Each row comes from the steps of one walk. Every step used is in the known rows, and no mark comes twice. Write the walk behind each row, first mark first.
In the rows, zero is written as 128.
Known rows
zumo > renu > piliv: [191  68 106  76 117 108 143 145 128 114 153 179  95 103  63 137 155 101
 117 156]
zumo > resos > renu > piliv: [194  68 133 118 129  95 167 101 151 142 102 193  87 102 110 108 188  77
  76 142]
piliv > resos > renu > zumo: [121 111 154 113 138 128 171 133 131 117  69 135 126 140 168 111 112 109
 119 127]
luga > kaso: [135 113 151 132  99 116 145 175 102 133 117 181 130 156 156 142 133  98
 127 150]
zumo > resos: [156  98 156 131  90 112 140 144 157 130 119 182 119 151 142  92 176 129
 105 103]
renu > resos > zumo > luga: [148 134 123  85  79 135 191 166 149  80 116 166 139 150 111 118 118 153
 139 130]
piliv > resos: [138 125 142  89 117 125 157 152 145 116 125 124 124 147 152 153 158 138
 122 132]
renu > zumo: [113 126 147 126 110 131 145 151 142 114  82 167 130 159 141  89 103 128
 137 109]
piliv > renu: [110  98 141 115  96 108 128 129 112 121  85 176 122 119 116 137 144  85
 117 147]
renu > resos > zumo: [160 106 116  92  87 108 159 167 129  86 125 178 125 158 123 102 142 123
 115 125]
renu > zumo > luga > kaso: [ 98 143 158 129  99 154 186 178 129 117  73 169 157 170 155 113  60 128
 172 125]
zumo > renu: [163  78 137 105  89 117 121 166 115 111 148 179 118 119 100 127 142 129
 118 139]
resos > zumo > luga > kaso: [ 89 127 138 115  68 132 160 180 111 128 107 206 149 154 151 123 102 130
 128 135]
piliv > renu > resos: [164  91 134  95 108 106 169 148 120  81  93 150 126 133 102 141 139  77
 136 154]
renu > piliv > resos: [166 113 112  58 141 116 180 136 159 114 129 125  99 130 115 162 170 108
 121 149]
resos > piliv > renu: [128  78 135 127 117 101 140 112 116 126  73 154 118 124 129 169 138  71
 113 152]
resos > piliv > renu > zumo > luga > kaso: [ 92  97 146 135 114 132 190 150 106 117  32 154 153 157 152 145  48  68
 168 139]
piliv > renu > zumo > resos > kaso: [114  79 154 136 103 115 152 116 177 123  53 168 108 180 128  70 151 104
 137  49]
luga > zumo: [141 169 167 129  99 127 148 134 129 121 122 150 126 128 108 124 107 150
 105 130]

Which walk is each row?
[196 112 127  56 130 119 175 146 133  95 168 117 107 105  58 143 117 127
 110 149] => luga > zumo > renu > piliv > resos
[204 115 125  58 140 125 183 129 171 104 165  98  76 134  49 168 146 148
 122 110] => luga > zumo > renu > piliv > resos > kaso
[155  81 150 146 118 115 160 134 163 122  70 159 125 178 164  76 124 113
 120  79] => renu > zumo > resos > piliv
[121 107 154 145 123 125 149 121 123 126  61 177 121 130 147  92 104 104
 111 130] => resos > renu > zumo
[166 121 160 115  89 121 134 154 110 105 155 160 127 113  74 116  97 148
 108 133] => luga > zumo > renu
[213  97 130 110 130 113 187 143 142  91 111 120 115 159 131 169 143 104
 131 149] => renu > resos > piliv
[121 141 158 121  91 144 178 171 122 130 108 169 143 148 148 160 108 130
 149 150] => zumo > luga > kaso
[172  98 123 107 139 106 162  99 130 139 101 178  86  91 101 147 164  78
  87 175] => resos > renu > piliv
[168 123 187 159 102 108 156 109 131 137 103 174 118 113 123  85 133 126
  67 118] => luga > zumo > resos > renu
[140 105 158 140 105 125 158 128 200 128  82 159 102 199 142  70 158 149
 133  38] => renu > zumo > resos > kaso
[237  52 120  97 122 107 171 164 122  76 143 130 113 139  98 162 133 104
 133 154] => zumo > renu > resos > piliv
[155  95 169 150 104  95 155 106 128 126  82 151 127 127 115 113 120  90
  88 113] => luga > zumo > resos > piliv > renu
[ 90 141 130 104  71 138 150 148 145 121 106 194 137 136 127 114 120 164
 117 120] => resos > zumo > luga
[147 107 152 108 131 117 163 125 126 127 104 135 113 117 156 157 157 112
  95 154] => piliv > resos > renu
[174 118 112  62 148 123 186 117 197 125 129 103  67 158 106 187 199 132
 129 112] => renu > piliv > resos > kaso
[107 126 166 116 129 150 212 159 118 119  61 135 152 151 181 135  67 111
 154 142] => piliv > resos > renu > zumo > luga > kaso
[194 110 129  86 116 113 154 136 122 105 159 160 101  96  39 127 110 121
 105 151] => luga > zumo > renu > piliv
